Every row comes from one small tree of marks. The marks that hang from a mark follow it in brackets, in the order of their numbers. Every link used is in the known rows. Which tree was each row made from?
Known rows
Q561{Q603{Q278{Q793 Q819}}}: [  3   5  -4   9  -5  14   0   3  -8 -14  -3 -12  15  -1  -5 -10   6 -10
   7  -2 -13   2  -4 -20  30   7   7  -1   7  -3  -4  10  -2   9   5]
Q793{Q278{Q580{Q819{Q38}} Q603 Q797}}: [  0  -4  -5   1  12   4  11   2   5  -1  14  -6   8   5 -14 -21  13  -8
   2  -7   3  10  12  -7   1  17 -10  -9   5  -1  -7  -9 -32  13   5]
Q580{Q278{Q797} Q819}: [ 11   5  -7   0  -4  10  12   5  -3  -2  16  -2  -4  -4  -9  -6   5   9
   3  -9  -6  15  12  -2  -1   4  -9 -14   9   2   0  17  -2   6  -3]
Q444{Q314}: [ -2   4  -2   6  -9  -1   3  -4  12   5  -7   1  -2   8   3  -5   1  -3
  -1   4  -6   1  -1   3   8  -5 -10   2  -4  -3  -6   7  -1  -6  -3]
Q819{Q38 Q278}: [ -4  -8   7 -10   0   8   6   2  -4   4   2  -6   1   1   1 -14 -10  -5
  -6  -2   0  -4   1   0 -18   0 -13  -7   1   9   3 -12  -2   4  -2]
Q580{Q819}: [ 3  4 -1  4  2  5  3 -4 -2  0 -4 -1 11 -1 -3 -3  8  7  5 -8 -5  5  2 -1
 -1  4  2 -9 -4 -1 -1  5  0  5 -3]
Q278{Q580 Q603 Q793}: [ -2   1 -24   3  14   7  -2   4  -3  -8  -7 -19   7   8   5  -7  11 -10
   6   1   3  11  13 -24  24  11  -8  10   0 -23  -9  -1 -26   0   7]
Q273{Q314}: [-5 -9 -1  6 -3 -1  3 -4  5 -1 -2 -2 -4 -4  6 -1 -3 -2  5 -2 -9 -7  2 -2
  6 -9 -3 -2 -6 -8 -6 10 -5 -8  1]
Q278{Q603 Q793}: [  1   6 -12   9   6  10  -5   2  -6  -4  -9 -17  12   3  10  -9  14   0
   5   3   5   3   3 -21  19   7  -4   9  -3 -13  -6   6 -10  -1   2]
Q278{Q580 Q819}: [-12   4 -11  -2   0   2   2   1   8 -10   2   1   3   5 -14  -4   0  -5
   7   1 -11  11  10  -2  17   9  -8  -3   2 -15  -6  -7 -13   5  12]
Q314{Q273 Q278{Q580 Q603 Q793 Q797}}: [  9  -2 -27  -1  12  19   6  -6   0  -8  10 -28 -12   2  -9 -18   3 -14
  10  -8   4  17  23 -16  38  -3 -11   4  -1 -12 -14   4 -25  18   9]
Q121{Q561{Q603{Q278{Q793 Q819{Q580}}}}}: [  7   6 -11   8   3   9  -3   8  -9  -9   3 -13  15   1 -12 -11   0 -17
  11   6 -33   1   0 -20  29  18 -16  -9   5  -2 -12  11 -17  15  10]
Q273{Q314{Q278{Q603 Q793} Q968}}: [  9  -8 -14  16   6  17  -3  -9  -3 -12 -10 -20  -6   3  11 -12   1 -16
  16  -3 -12  -1   2  -6  42  -5 -13  -4 -18 -16 -15  22  -8  -3  18]
Q580{Q819{Q38 Q278}}: [  0  -3   6  -5   2  13   9  -2  -8   4  -2  -7  12  -1  -1 -17  -2   1
  -1 -10  -5   1   3  -1 -20   3 -10 -16  -2   8   2  -8  -2   9  -4]
Q121{Q561{Q603{Q278{Q797 Q819}}}}: [  8  12   2   5 -10   7  -1  12 -10 -13  18   0   2  -3 -16  -6   5 -20
   0   3 -16  -5   5  -8  24  18  -2 -14  13   5  -5  14 -11  21   4]
Q797{Q278}: [ -1   3   3  -7  -7   0   0  -5   3   2   5  -3 -10  -1  -1  -6   0   0
  -1 -13  -9   1   2   2  -2   2  -6   3   7  -1   1  -5   2  -9  -2]
Q968{Q314}: [ -2  -4   1   4   3   3   4  -3   1   7   0  -4 -11  -5   0   1   7   2
  -1  -1  -3 -11   4 -10  10  -3   5   0   2  -1  -3   8  -4  -4  -4]
Q580{Q278{Q603 Q797} Q819}: [ 10  10 -12   4   1  18   2   8  -4  -6  12  -6   3  -4  -1  -9  15   4
   2  -9   3  12  10 -11   7  14  -6 -11   7   0  -2  18 -10   3  -2]
Q38{Q819{Q278 Q580}}: [  2 -16   1   2   2   6   4  -5   4   2   2  -9  -6   3   2  -4  -9  -2
   0  -6  -8  12   3   8 -12  -3 -16 -15   9   3  -7  -6  -3   6  10]
Q819{Q38 Q278{Q603 Q793 Q797} Q580}: [ -2 -17 -15   1   9  15  11   4 -10   6  11 -25  -1   7   5 -26  -1  -6
  -4   7   0  10   6 -17  -5  16 -31  -4   7  -3 -17  -4 -24   5  10]
Q314{Q278 Q444}: [  5  -8  -3   0   5  21  10  -7   1  -4   7  -3  -6  -6 -10   3 -13 -10
   8  -8  -2   1   0   7   7   0  -5  -4  -4   2   2  -1   3   8   1]
Q793{Q278{Q580{Q819} Q797}}: [  9 -12  -5   3   5  -6  14  -2   6   0  15   0  -3   4 -15  -9   9  -2
   7 -13  -6  18  15   0   0   1  -7 -10  10  -6  -5  -1 -19  14   3]
Q314{Q273 Q444}: [  5   4  -3  -5   5  14   4 -12   9   3   0  -4  -8  -8 -10  -6  -7   2
  -1  -1   2  -1   8  12   5 -11   8   1 -10   5   3  -5  -4  10  -8]
Q797{Q278{Q580 Q603}}: [ -6   5 -12  -9   5   4  -8   0   5  -5   4 -10  -8   3   1  -8   6 -15
  -2 -14  -2   6  11  -9  10  17  -9   6   8 -15  -3 -13 -22 -12   5]
Q561{Q603}: [ -2  -1   1  -2  -2   5   0   0  -4  -7  -1   1   3   1   5  -2   4 -10
  -4  -3   0  -8  -5  -3   1   3  15   1   4  -2   5   4  -7   0  -7]
Q278{Q580 Q603 Q793 Q797 Q819}: [ -9   5 -25  10   1  11   6   3  -1 -13   7 -17   3  10  -8 -15  16  -4
   9   7  -2  21  18 -23  36  18 -14   4   8 -29 -18   6 -27   9  16]
Q580{Q278{Q793} Q819{Q38}}: [  6  10 -10  -3   5  17  16   4  -3   1  -3 -13  15   2  -9 -18  -1  14
   9  -4 -14  11   7 -16   1   4 -15  -5  -5   2   1   8  -6   3  -5]
Q278{Q793 Q797 Q819{Q38}}: [-10   6  -5   5  -8  10  19   0  -1  -2  10 -11   5   9 -17 -22   2  11
   6  14  -8  11   7 -10  16  10 -17   0   1  -8 -12   4  -9  13   8]
Q121{Q561}: [  5  11   0   0   3  -4  -4   7  -5   0   2   1   4   0  -5   0   0  -5
   3   4 -11  -6   8  -2   4   5 -10  -3  -3  -1  -1   4  -8   9  -4]
Q580{Q278{Q603}}: [  4  11  -8  -3   3  13  -8  10   1  -7   3  -3   3  -6   6  -4   5  -3
  -2  -4   4   0   3 -11  10   8  -4  -1   3   3   4   8  -6  -6   0]
Q819{Q38 Q278{Q580}}: [ -7 -11  -4 -15   8   5   8   3  -1   1   4  -8  -4   6  -4 -13 -14 -15
  -5  -3  -2   4  11  -2 -15   3 -18  -6   5  -2   0 -20 -17   5   5]
Q561{Q603{Q278}}: [  8  -3   4  -1   1   8  -5   5  -7  -7   4  -3   2  -5   2   1  -1 -20
  -5  -6  -2  -8  -7  -8   7   5  15  -4  10  12   3   2  -2   2  -2]
Q278{Q797 Q819}: [ -7   4  -3   5 -12   3   8   0   2  -5  14   2  -4   2 -13  -7   5   6
   2   5  -5  10   6   2  12   8  -5  -7   7  -6  -8   7  -2  10   8]
Q793{Q278{Q580 Q603 Q797 Q819}}: [ -4  -2  -7   5  -1  -1   2   4  11 -12  16   0   1   3 -13 -16  14  -9
   4  -3  -1  14  12  -7  23  14  -9  -4  10 -12  -8  -3 -27  12  14]

Write each row's tree
[ -3   5 -21  -4   6   8  -2  -1   1  -6  -2 -21  -3   7   3 -14  11 -10
   4 -12  -6  13  15 -20  21  13 -13  13   7 -24  -8  -7 -24  -9   5]  Q797{Q278{Q580 Q603 Q793}}
[ -9  -5  -8 -11  13  12  -2   7  -3  -4   1 -13   3   4   3 -16  -3 -19
  -7  -3   5   1  10 -12  -6  14 -15  -4   2  -4  -2 -20 -26   2   6]  Q819{Q38 Q278{Q580 Q603}}
[  8   7  -6  -4   7  19 -10  -7   3  -6  -1 -12   0  -9  -3 -11   1 -10
   5 -13   6  -4   2   0  24  -6   2  -3 -12  10  -2   2  -4  12   2]  Q314{Q273 Q278{Q603}}
[ 10  -6 -16   1  11   4   2   7  -6  -5  -1 -18  -1   5  -7  -1  -4 -14
   6  -2  -8  15  11 -21  20   2 -11   4   8  -6  -8  -4 -12   6  12]  Q603{Q278{Q580 Q793}}
[ -3  -8  -4  10  -1  -1   2   0  11  -4  18   1   3  -1  -9 -18  12   0
   4   2  -6  10  -1  -2  14  16 -17 -10   8   0 -15   1 -19   9  16]  Q793{Q278{Q603 Q797 Q819{Q580}}}
[-12  -2   2   2   7   4   1   1  15  -2   6   1  19   0 -12 -25   3  -2
   5   4 -11  -1  -9  -2   6  19 -18  -8  -5   9  -9 -13 -20   5  14]  Q793{Q278{Q603 Q819{Q38 Q580}}}
[ 10   5  -8  -5  11   2  -7  14  -9 -11   7  -5   1   2  -9   3  -4 -36
  -1  -4 -15  -6  11 -13  15  13  -1  -5  10   1   1  -1 -23  11   1]  Q121{Q561{Q603{Q278{Q580}}}}
[  8  -5 -18   1  18  26  -3  -5   3 -15   3  -9 -15   7  -7  -1  -8 -30
   6  -2  -2   7   8  11  27  13  -7  -7  -8 -11  -7  -5 -18   5  19]  Q314{Q278{Q580 Q603} Q444 Q968}
[  4  11 -15   3   5   7  -2  11 -10 -17   1 -13  14   4 -15  -8   3 -25
  11   0 -28   5  13 -25  39  16  -8  -3   8 -13  -6   6 -24  18   8]  Q121{Q561{Q603{Q278{Q580 Q793 Q819}}}}
[  8 -13  -7   5  -5   6  12   1 -13   2   9 -18 -10   4   7 -14   2   0
  -2  -2   0  14  13 -12   1  -6 -17  -1  12 -12  -7   7  -4  10   1]  Q819{Q278{Q793 Q797}}
[  4   1 -27  11  11  12   8   1  -8  -6   2 -22   7  10  -2 -12  21  -2
   8  -5   2  23  20 -24  22  16 -10   0   6 -25 -15   9 -28  10   5]  Q278{Q580{Q819} Q603 Q793 Q797}
[ -2   1   3  10  -8   1   0   2   8  -8  14   3   5  -4  -7 -17  17   1
   4  -1   2   5   2  -3  19  10  -4  -6   8  -3  -6   5 -12  12   8]  Q793{Q278{Q603 Q797 Q819}}
[  7   5  -4  -1  -6  10   3 -15  17   5  -5  -6 -10  -1  -8 -14  -8  -8
   6  -9  -8   0   3  11  23 -20 -10  -2 -15  10  -6   8   3   7  -4]  Q444{Q314{Q273 Q278}}
[  8  -1 -11  10   6  19  -1  -1 -15  -3 -13 -22  19  -1  15 -18  19   2
   6 -13   1  10   8 -22   8   5  -9  -7  -2 -13  -4   8  -9   7  -3]  Q580{Q819{Q278{Q603 Q793}}}
[ -4  -5  -2   0  -1   9  12   6   4   1  24  -5  -3   2 -25 -14 -14  -6
   0  12 -16   9  -3  -1   4  21 -24 -16   9  19 -18  -6  -8  11  21]  Q603{Q278{Q797 Q819{Q38 Q580}}}
[ -1 -14   0   7  -6  -7  11  -3  13   0  22   6  -4   0 -17 -15   3   4
   6   2 -16  13   0   6   5   5 -18 -12   9   3 -13   1 -10  11  14]  Q793{Q278{Q797 Q819{Q580}}}
[ -1 -10 -12  16  -3  31  27 -12   1  -3  15 -17 -16  -4 -20  -9   3   3
  16   0 -14   6  13 -15  41   1 -11  -4   4 -15 -13  19  -5  18   5]  Q968{Q314{Q278{Q793 Q797 Q819} Q444}}
[  9  -1 -16   8  15  37   6 -16   2   1  -6 -28  -9 -13  -3 -13   6  -4
  11  -9   0  -8  12 -18  43  -8   4   5 -13  -6  -6  11 -13  13  -6]  Q968{Q314{Q273 Q278{Q603 Q793} Q444}}
[  8  -7  -3  -1   9  27  11 -18   9   5   4 -11 -21 -15 -14  -4  -9  -5
   7 -11  -5 -12  10   3  23 -16   7  -3 -10   7  -1   5  -2  14  -8]  Q968{Q314{Q273 Q278 Q444}}
[  1   1 -16   4   4   7   3   5  -2 -12  -1 -14   6   4 -15  -7  -1  -9
  11   0 -16  19  11 -20  33   8 -15  -2   5 -10 -11  -2 -10  11  18]  Q603{Q278{Q580 Q793 Q819}}
[ -3   2 -11  -9  12  15   0  10   5   1   8  -6   5  -1  -3 -13  -8  -6
  -3   6  -5   0  -3  -9  -5  20 -21  -5  -2  13  -4  -5 -18  -9   8]  Q819{Q38 Q580{Q278{Q603}}}
[-18  15 -16  -7   1  15   5  -1   7  -9   0 -19   8  10 -13 -27   5  -5
   7  -3 -15  11  11 -20  25  24 -21   8   1 -21 -11 -14 -27  -3  12]  Q797{Q278{Q580 Q603 Q793 Q819{Q38}}}
[  1  -7  -7   7  12  32   5  -7   1  -2   4 -12  -9 -11  -2   1   4 -13
   6  -8   3 -13   3 -10  26   8   3  -2  -3  -3  -3   8  -9   3  -2]  Q968{Q314{Q278{Q603} Q444}}
[ -5  14  -4  -9   5   8  -1  13  -3 -14   9  -3  12   4 -24 -10  -8 -30
   2   5 -24  -7   8 -11  19  25  -8 -11   5   4  -2  -9 -27  18   7]  Q121{Q561{Q603{Q278{Q580 Q819{Q38}}}}}
[ -1  -4 -20   4   0  12   6  -1  10  -5  11 -10 -14  12  -5 -10   3 -26
   4  -4   1  12  12  -6  30   9 -22  -1   4 -12 -16   8 -22   2  11]  Q444{Q314{Q278{Q580 Q603 Q797}}}
[ -2  -5  -3   3   0  10  -3   2   0 -10   7   0   8  -4  -8  -6  -3 -16
   1  -1 -19  -1 -11  -5  14  17   0 -13   7   9  -8   0  -7   4  13]  Q561{Q603{Q278{Q819{Q580}}}}
[  1  -5 -11   8   2  13   1   1  -5  -9   1 -12  12   1  -6 -11   1 -12
   7   1 -22   7  -7 -18  24  14  -5  -6   6  -1 -13   6 -10   6  13]  Q561{Q603{Q278{Q793 Q819{Q580}}}}
[ -1   2   1  -2   8  20   0   2  -9   1  -6 -11  19  -3   6 -19   8  -3
  -3 -10   4  -1   2  -7 -11  14  -8 -14  -4   4   0  -7 -11   6  -3]  Q580{Q819{Q38 Q278{Q603}}}
[-16   7 -21   3   4  14  11   5   1 -10   9 -18   7  14 -15 -23   8  -4
   6  12  -3  16  16 -22  27  24 -19   3   3 -21 -17  -3 -32  10  16]  Q278{Q580 Q603 Q793 Q797 Q819{Q38}}
[  3 -11  -3  10   2   9   5 -12   6  -4  -3  -1 -19   2   2  -1 -11  -9
   4   7 -13  -6   4  18  12  -8  -2  -6 -13 -12  -6  10  -6  -7   8]  Q273{Q314{Q444 Q968}}
[ 19   6 -12   7  -3  12   2 -18  12   2 -15 -18 -17  11  -4 -21  -6  -8
  11   0 -17   8   6  13  41 -25 -15  -1 -21  -1 -14  17   3  10   7]  Q444{Q314{Q273 Q278{Q793} Q968}}
[ -7  -1 -22  15   0  12   5   0  -1  -5   9 -16   6   6  -4 -18  13   4
   9  11  -8  18   4 -17  26  21 -22  -2   5 -17 -23  10 -20   6  18]  Q278{Q603 Q793 Q797 Q819{Q580}}
[ 14   1 -11  13  -4  10   6 -11   6  -1 -12 -13 -12  16   1 -13  -4 -11
  11   3 -18  10   0   7  35 -12 -21  -2 -14  -7 -14  18   4   2  12]  Q444{Q314{Q278{Q793} Q968}}
[  6   2 -19   8  10  17   1   3   6  -6  -2 -20   5   4   2  -9   2   5
  10   0  -9  18   7 -16  17   6 -18  -1   5  -5 -10  11 -14  -2  11]  Q38{Q819{Q580{Q278{Q603 Q793}}}}
[  8  -4  -1  -3   6  16   4 -15   7   5   2 -12 -18 -12 -10  -7  -3  -3
   6 -14  -5 -12   8  -3  24 -19   5  -4  -8  12  -3   8   1  11  -5]  Q968{Q314{Q273 Q278}}
[ -8  -1 -23  10  10  25   5  -4   2 -12  -3 -22   2   1  -9 -11  13 -10
  19  -7 -13   4  14 -32  55  11 -11   2  -2 -23 -15  10 -22   8  14]  Q968{Q314{Q278{Q580 Q603 Q793 Q819}}}
[ 10  12  -6  11  -8   9   3  11 -15 -12  13 -13   7   1 -14 -12   9 -15
   7   6 -20   2   9 -21  35  15  -7  -7  12  -5  -9  20 -13  24   4]  Q121{Q561{Q603{Q278{Q793 Q797 Q819}}}}
[  5 -14 -14  13   4  16   7  -2  -5  -1   7 -28  -6   9   8 -15   6  -1
   2  -1   0  21  11 -12   8   6 -22  -8  15 -12 -19   7 -16  11  14]  Q38{Q819{Q278{Q603 Q793 Q797} Q580}}
[  0 -10  -4  -4   3   5   4  -2   4  -5   0 -10  -9   7  -3  -1  -8 -10
   1 -12  -2  15  17   3  -3  -7  -9  -9  11 -10  -2 -10 -11   9   8]  Q38{Q819{Q278{Q580}}}
[-14   2 -17  -1  -1   7  21   1   3  -5  11 -14   0  15 -23 -20  -2   1
   8  12 -11  19  17 -13  18  13 -21   1   5 -18 -15  -4 -22  13  15]  Q278{Q580 Q793 Q797 Q819{Q38}}
